What can hang from each mark
j914: j170 j207 j470
j470: j170 j566 j914
j750: j770
j712: j476
j770: j741 j750
j566: j470 j476 j770
j170: j470 j914
j741: j770
j129: j207
j207: j914
j476: j566 j712

(in the rows, 128 means zero)
Known rows, with every way that one mark hangs from another
j476(j566(j470(j170(j914))) j712): [141 100  86 141 135 102  99 120 131 157 132 116 144 105 138 107  99 162
 252 137  81 104 139 141 124 128 131  97  72 129 147 130  93 152 127  46
 143 124 116 128 130  94 139 178 154]
j170(j470(j566(j770(j750))) j914(j207)): [ 92 149 159 141 124 139  87 133 130 121 131 111 112 189 132 132 171 116
  90  52 124 109  90 110 135 149  85 130 149 115 122 174 138 147 147 162
 128 164 161 144 125 129 117 128 117]
j129(j207(j914(j170))): [128 132 109 118 116 122 104 136 144 129 125 145 127 104 117 148 133 109
 148 137 145 132 158 126 149 123 149 149 169 135 117 127 111 127 138 138
 132  96 134 109 123 137 112 113 117]
j750(j770(j741)): [133 103 146 138 121 114 144 138 107 108 147 151 130 127 147 137 162  97
 105 110 108 133 155 145 126 142 122 107 136 108 107 116 129 149 139 141
 119 144 134 139 119 131 136 121 114]
j712(j476(j566(j470 j770))): [154 169 114 129 147 163 118 108 146 120 112 130 126 104 131 117 151 135
 112 131 134 128 115 157 135 128 151 124  97 109 142 118 120 144 124 113
 140 134 131 131 111 135 159 147 146]
j470(j566(j476)): [130  83 137 110 115 117 170 143 122 143 140 126 114 154 128 117 100 132
 118 105 126 120 131 134 130 133 124  91 124 115 112 123 124 129 121 150
 124 144 128 130 133  94 126 113 120]
j470(j170 j566(j476) j914(j207)): [100 121 104 122 128 109 192 162 129 104 131 140 129 147 125 124  95 130
 115 158 106 125 129  94 119 111 138 132 135 129 121 138 124 109 125 100
  96 135 156 128 135  77 104  90 129]
j712(j476(j566(j770))): [139 166 125 131 145 160 104 111 137 123 107 140 121 131 124 122 161 123
 100 116 140 123 113 155 134 134 143 117 129 133 138 119 130 140 116 124
 140 159 128 139 103 152 142 126 128]
j566(j476): [152  96 124 121 110 130 133 131 130 152 143 129 133 130 130 124 124 136
 118 127 135 131 143 144 132 153 132 103 116 114 117 118 117 134 114 164
 127 118 132 128 126 149 140 112 114]
j470(j170(j914) j566): [ 88 103  96 126 124  89 152 147 117 129 134 134 126 176 128 115 106 128
 210 113  91  99 125 110 128 116 105  55  93 144 121 150 111 134 165  70
 121 170 144 128 134  63 106 130 130]
j129(j207(j914(j170(j470(j566(j770)))))): [110 110 151 112 117 147  81 116 147 121 122 146 100 126 113 150 143 117
 125  88 147 140 131 122 151 134 142 133 195 135 130 140 137 132 136 141
 135 121 141 123 122 153 109 108 126]
j170(j470 j914(j207)): [128 144 148 144 108 122  59 135 130 113 147 108 127 145 127 126 174 119
 138  76 129 106 130 136 127 143  74 120 121 127 120 164 111 156 125 152
 137 152 167 146 116 145 122 123 105]
j207(j914(j470(j170 j566(j476(j712))))): [118  57  99 114 121  92 152 137 117 177 132 135 127 166 130 133  42 169
 179 150 104 147 127 136 126 133 150  96 165 173 135 108 123 128  99  92
 107 110  91 127 147  98 100 114 129]
j770(j741): [139 115 144 129 118 113 130 136 110 120 139 134 136 131 140 127 155 102
 110  94 115 124 153 126 121 135 110 108 100 122 111 126 141 138 134 144
 132 137 120 137 120 133 136 129 117]
j207(j914(j170 j470(j566))): [111 122 134 122 119 102 131 129 131 120 125 124 111 146 117 127 110 121
 143 133 147 126 125 119 132 108 114 104 156 173 120 121 138 109 129 143
 125 129 102 122 158 114 104 128 102]
j129(j207): [142 107 125 120 118 109 117 147 128 136 136 131 134 127 119 138 119 110
 143 108 120 131 155 137 134 120 143 140 147 108 113 132 125 135 126 151
 126 127 138 135 107 119 131 110 129]
j207(j914(j170)): [135 140 110 125 114 131  96 124 146 141 132 150 127 112 121 133 138 114
 132 152 157 119 148 121 143 129 120 110 134 146 120 127 112 120 150 149
 137 122 118 107 143 137 118 122 104]
j129(j207(j914(j470))): [145  98 107 125 116 102  81 134 141 131 138 123 134 135 115 143 113 133
 135 119 113 149 140 150 144 123 152 144 188 155 121 123 129 136 101 147
 113  92 114 133 114 166 116 110 126]
j914(j207 j470(j566(j476))): [116 109 155 117 113 101 182 152 102 105 134  90 110 172 122 126 102 136
  96 109 129 132 118 140 115 116 122 138 140 137 115 126 150 125  86 175
 113 127 136 139 138 119 120 106 108]
j207(j914(j170(j470(j566(j770(j750)))))): [113 138 149 125 121 160  77 116 165 159 122 155 105 156 128 142 156 114
  97  93 162 131 113  98 147 153 124 116 181 135 126 144 133 124 156 174
 138 146 130 118 143 151 114 128 111]
j566(j470(j170 j914) j770): [133 137  81 132 140 139 115 117 145 139 136 154 158  99 127 121 119 142
 149 187 104 142 124 105 129 123 148 123 102 120 145 130 126 111 161  72
 117 116 131 117 125 135 139 127 159]
j470(j914): [149 127 115 137 128 124  97 133 143 131 145 149 150 116 124 114 129 113
 110 147 122 123 139 121 132 129 111 123 140 132 116 128 126 112 136 130
 114 138 110 132 128 123 122 122 126]
j476(j566(j770) j712): [152 107 138 133 138 140  78  95 122 164 118 136 129 118 122 120 123 141
 134 110 120 122 125 168 132 145 136 136 139 141 143 112 146 136 100 127
 149 143  82 139 111 138 140 139 140]
j566(j470 j770): [151 129 121 125 130 148 108 110 129 147 137 130 138 111 126 124 132 138
 129 128 128 133 124 136 135 134 132 121  92 104 131 131 132 132 151 138
 138 123 122 121 124 139 156 132 139]
j712(j476(j566(j470(j914(j170))))): [155 192 120 143 153 151 140 126 159  90 115 138 139  70 132 109 155 111
 133 179 158 121 135 118 125 109 126 143 105 118 133 113  91 116 130  94
 132 129 133 123 134 122 138 166 131]
j914(j207 j470(j170 j566(j770))): [ 80 135 132 120 129 104 168 138  95 109 116 119 116 185 115 137 106 133
 134 131 114 133 106 114 110  94 133 129 129 157 138 138 170 114 128 125
 118 154 143 139 130 107 113 102 124]
j129(j207(j914(j170 j470))): [129 122 123 126 111 106 102 128 132 123 126 120 127 120 115 150 127 120
 149 144 143 148 149 137 138 115 147 153 181 160 125 117 131 121 114 149
 125  86 125 120 132 175 111 119 113]
j470(j170 j566(j770(j741)) j914): [ 85 110 118 130 141 118 173 133 115 103 127 158 136 149 138 126 134 108
 108 123  81 132 122  89 120 122 128 100 126 144 131 130 159 108 155  58
 106 145 121 130 122 112 113 117 148]
j476(j566(j470 j770(j741 j750)) j712): [160 113 145 144 151 146 116 107 127 163 120 116 138 105 156 128 150 134
 107  92 100 134 130 136 126 157 148 162 109  99 137 117 143 148 110 133
 147 106  91 130 119 152 160 181 156]
j207(j914(j170 j470(j566(j476 j770)))): [103 105 137 117 119 140 142 104 125 131 123 115 104 145 121 138 119 148
  96 142 153 147 104 143 140 145 137 108 168 165 137 108 150 115 116 139
 125  91 110 112 146 189 110 114 114]
j741(j770): [145 126 128 127 114 121 150 122 107 136 148 145 135 126 132 133 150 107
 145 141 143 117 144 122 125 132 111 119 100 128 109 129 130 116 162 163
 132 164 121 130 115 123 131 128 121]
j476(j566(j470) j712): [183 101 129 130 137 121  96 115 136 164 133 119 136  91 131 106  94 148
 184 122 111 117 148 154 128 125 131 137 101 115 133 115 113 144 104 124
 148 130  86 137 128  84 152 162 145]
j712(j476(j566(j470(j170)))): [158 156  81 126 146 129 154 138 149 120 114 143 134 114 136 116 120 137
 191 162 117 123 144 124 121 101 162  94  71 116 138 120  90 142 125  83
 134 149 150 130 121  93 148 150 140]
j712(j476(j566(j470(j914(j170 j207))))): [141 225 129 143 154 148 145 139 151  68 108 125 132  73 127 118 162 103
 100 175 162 112 135 110 119  91 120 182 110 114 128 126  99 117 123 112
 130 127 152 128 129 104 133 151 122]

Rows
[173 160 112 130 144 139 137 132 152 119 121 130 129 107 134 109 140 130
 136 134 134 120 135 142 132 112 144 116  93 103 126 120  97 148 117 115
 138 142 132 134 119 101 156 153 132]
j712(j476(j566(j470)))
[ 99 110 111 113 129 120 154 131 114 146 121 156 121 170 120 128 106 131
 160 128 104 124 119 107 123 111 136  81 112 135 132 136 143 119 161 104
 125 173 130 127 125  87 121 108 139]
j470(j170 j566(j770))
[139 133  83 128 124 125 165 152 142 111 141 129 150 101 134 127 108 146
 133 192 112 138 143 100 118 120 154 149  95 105 132 133 104 119 127 101
 104  90 164 118 131 121 133 113 140]
j566(j470(j170 j914(j207)) j476)
[112 153  83 133 123 100 134 150 122 106 138 113 142 122 133 125 131 138
 197 147  97 104 131 110 122 110 115 112  57 113 130 159  98 144 164  87
 128 129 172 119 133  87 128 136 132]
j566(j470(j170(j914(j207))))
[129 134 158 135 123 123 109 151 145  92 143 135 118 145 119 117 135 104
  87  93 135 118 128 104 123 110  89 147 162 128 113 153 134 119 118 156
 113 174 138 154 127  81 110 110 114]
j170(j470(j566 j914(j207)))
[118 166  88 134 139 136 128 131 136 106 130 142 151 102 125 131 126 134
 122 183 110 135 122 101 122 110 145 159 104 118 142 144 128 110 155  84
 113 116 150 119 121 123 134 113 151]
j566(j470(j170 j914(j207)) j770)
[118  75 148 112 129 140 140 118 104 179 127 131 122 145 127 131  78 149
 103 104 130 131 111 151 129 154 127 118 155 125 128 114 141 130 121 130
 129 141  92 128 130 107 129 111 140]
j470(j566(j476(j712) j770))
[119 181 138 139 126 130 126 142 129  89 126 135 137 101 119 129 151  90
 102 165 159 117 144 100 122 109  95 177 135 133 117 135 129 100 145 152
 122 136 144 125 136 116 112 115 104]
j470(j914(j170 j207))
[122 172 135 132 129 167 144 118 132  96 128 119 137  70 127 135 152 134
  77 183 163 139 122 118 127 137 134 184 119 100 135 123 132 107 135 134
 125  72 152 107 133 179 136 125 132]
j566(j470(j914(j170 j207)) j476 j770)
[143 162 132 133 149 158 147 108 128  94 113 124 130 103 147 121 182 121
  88 103 117 129 124 149 126 131 149 125  87 107 137 114 131 152 121  98
 141 124 129 130 106 156 161 159 145]
j712(j476(j566(j470 j770(j741))))
[131  78 147 108 104 135 126 137 156 125 132 136  98 126 123 144 125 130
 137  95 145 141 149 126 146 144 151 120 186 123 120 129 112 138 104 153
 127  99 155 121 129 148 110 104 116]
j129(j207(j914(j170(j470(j566(j476))))))
[167 167 104 141 152 145 123 129 169 105 126 139 146  89 133 103 142 123
 112 151 125 121 128 133 134 114 134 127 115 116 128 118  96 131 116  92
 120 132 121 137 119 104 143 157 143]
j712(j476(j566(j470(j914))))
[137  86 138 123 123 153 105 103 107 189 132 131 140 123 130 137 102 151
 110 127 138 144 121 160 129 172 130 128 144 121 135 107 133 138 115 148
 136 113 101 124 122 165 140 114 135]
j566(j476(j712) j770)
[105 109 136 116 120  94 135 141 129 105 123 121 108 143 112 143 103 117
 152 124 134 137 137 127 140  99 141 141 190 156 118 123 137 116 119 132
 121 108 119 123 137 117  99 120 119]
j129(j207(j914(j170 j470(j566))))
[121  87 191 119 112 161 111 104 106 172 121 131 110 128 129 136 107 138
 130  98 169 141 125 137 120 164 103 121 156 127 140 114 138 130 116 157
 151 139 117 129 138 148 128 125 124]
j914(j170(j470(j566(j476(j712) j770))))
[ 88 135 147 137 122  83 136 148  97  89 137  85 116 179 123 121 123 122
 131  91 113 101 104 134 120 105  79 123 127 156 113 151 142 135 125 127
 116 151 131 145 138  92 105 128 108]
j170(j914(j207 j470(j566)))
[156 128 136 128 103 144  54 117 160 144 134 151 119 111 124 132 157 117
 144 126 162 130 151 121 140 144 113 102 145 147 127 135 112 133 133 168
 144 128 134 122 138 167 121 122 100]
j207(j914(j170(j470)))
[121 173 162 135 115 109 134 137 100 104 120 101 122 135 118 137 144 105
 130 146 167 129 138 123 107 101  99 161 120 148 123 126 149 112 120 187
 140 128 141 135 139 151 119 125  95]
j914(j170 j207 j470)
[ 90  99 153 133 118  91 150 142  81 120 138  78 122 167 130 128  83 151
 134  97 118 118 101 156 115 140  86 138 151 150 122 132 133 144  94 117
 115 121 114 142 141 108 107 128 115]
j170(j914(j207 j470(j566(j476(j712)))))
[103  99 109 115 127 137 185 136 130 178 121 144 123 185 138 139 102 141
 126 129 110 140 112 103 126 151 161  96 134 112 131 131 132 124 138 135
 119 134 150 120 132 128 128 114 134]
j470(j170 j566(j476 j770(j750)))
[146 102 134 123 121 151 155 111 112 125 142 114 131 102 149 132 155 141
  79 113 112 147 131 144 128 165 148 119  79  92 129 114 140 146 124 130
 134  77 136 118 117 196 159 135 141]
j566(j470 j476 j770(j741))
[147 139 111 136 138 151  94 110 150 133 145 139 153  85 126 118 133 134
 102 156 123 138 116 127 138 135 128 138 117 109 132 129 133 114 147 111
 120 109 107 124 123 147 143 133 152]
j566(j470(j914) j770)
[128 132  95 141 139  99 118 136 119 120 126 104 136 105 134 117 109 156
 226 136  86  99 136 139 120 115 126 140  75 129 143 141  99 155 122  62
 140 129 135 131 127  78 130 162 146]
j476(j566(j470(j170(j914(j207)))) j712)
[173  96  98 128 137 108 120 125 134 165 125 135 141  99 133 113  84 157
 231 154  95 123 156 135 118 113 155 116  78 123 145 117 107 137 111  89
 145 132 105 131 126  76 146 162 154]
j476(j566(j470(j170)) j712)
[102  92 178 121 120 130 156 108  82 159 116 103 117 139 126 138  83 145
 128 128 158 149 108 151 112 144 112 130 158 151 140  97 156 113 108 143
 136 111  93 126 147 158 118 133 125]
j914(j170 j470(j566(j476(j712) j770)))
[ 98 157 173 124 121  97 169 148  93  92 117 100 105 157 116 130 118 104
 129 125 159 118 127 115 108  84  94 150 131 149 116 131 153 107 124 175
 130 148 134 135 149  93 109 119  94]
j914(j170 j207 j470(j566))
[145  84 147 125 128 149 142 107  96 156 137 116 143  87 152 139 123 149
  99 112 116 150 132 153 122 173 137 138  95  97 135 106 139 148 119 119
 137  77 104 120 121 165 156 142 148]
j566(j470 j476(j712) j770(j741))
[117 101 133 115 110 113 153 126 132 127 130 114 109 148 123 128 105 143
 124 146 151 137 126 136 135 133 133  99 158 162 124 108 135 116 109 147
 120 102 114 114 155 155 104 121 101]
j207(j914(j170 j470(j566(j476))))
[120 135 144 138 132 143 132 121 116 148 126 136 137 155 147 141 177 101
  55  88 120 134 124 116 128 160 125 130 126 109 119 133 155 133 144 166
 133 122 124 129 114 176 142 140 125]
j566(j770(j741 j750))
[ 96 144 169 132 130 128 151 124 111 148 112 112 117 179 127 136 132 110
 108 121 156 137 102 114 119 121 109 135 152 140 127 126 162 104 141 179
 134 144 114 128 149 151 119 140 115]
j914(j170 j470(j566(j770(j750))))
[164 124 127 138 152 149  94 103 145 188 123 122 139 107 136 123 119 148
 132 118 118 128 122 145 134 148 152 162 126  99 141 123 128 142 113 143
 148 121  88 127 122 127 158 167 156]
j476(j566(j470 j770(j750)) j712)
[ 99 139 107 126 139  98 169 165 127  94 129 152 130 156 120 122 100 109
 133 147 102 113 133  78 117  86 118 130 133 138 116 147 129 102 144  97
 103 166 143 138 133  34 101 101 128]
j470(j170 j566 j914(j207))
[119 195 133 136 139 156 114 119 130  90 125 127 142  71 122 132 157 113
  91 174 158 130 121 106 127 118 114 186 112 111 134 135 137 101 156 129
 130 104 140 116 133 139 134 126 133]
j566(j470(j914(j170 j207)) j770)
[139 179 123 137 148 167 115 119 153 143 101 145 129 151 134 129 172 112
  70 112 146 125 107 137 135 144 149 135 148 121 134 126 123 143 120 154
 136 158 133 136 108 159 144 140 129]
j712(j476(j566(j770(j750))))
[126  62 117 111 114  99 150 143 137 127 140 110 110 152 119 137  90 150
 119 108 108 151 128 152 146 130 170 128 201 146 117 115 131 136  85 132
 105  82 120 130 125 147 109 105 129]
j129(j207(j914(j470(j566(j476)))))
[141 210 114 142 160 166 122 121 152  76 114 128 136  88 126 120 168 124
  64 151 135 125 103 136 132 114 142 181 129 113 138 133 122 128 117 106
 120 123 139 134 107 136 144 135 142]
j712(j476(j566(j470(j914(j207)) j770)))
[101 158 189 122 122 149 116 124 115 100 115 127  98 142 116 138 163 103
 104  88 165 122 122 112 119 115  93 143 138 125 127 148 152 119 139 178
 147 168 156 136 129 126 120 107 106]
j914(j170(j470(j566(j770))) j207)
[113 131  79 133 127 127 106 112 125 139 136 125 145 121 134 126 136 151
 196 145  91 121 114 126 131 139 126  83  68 120 144 145 112 141 175  63
 135 120 152 114 128 147 138 142 150]
j566(j470(j170(j914)) j770)
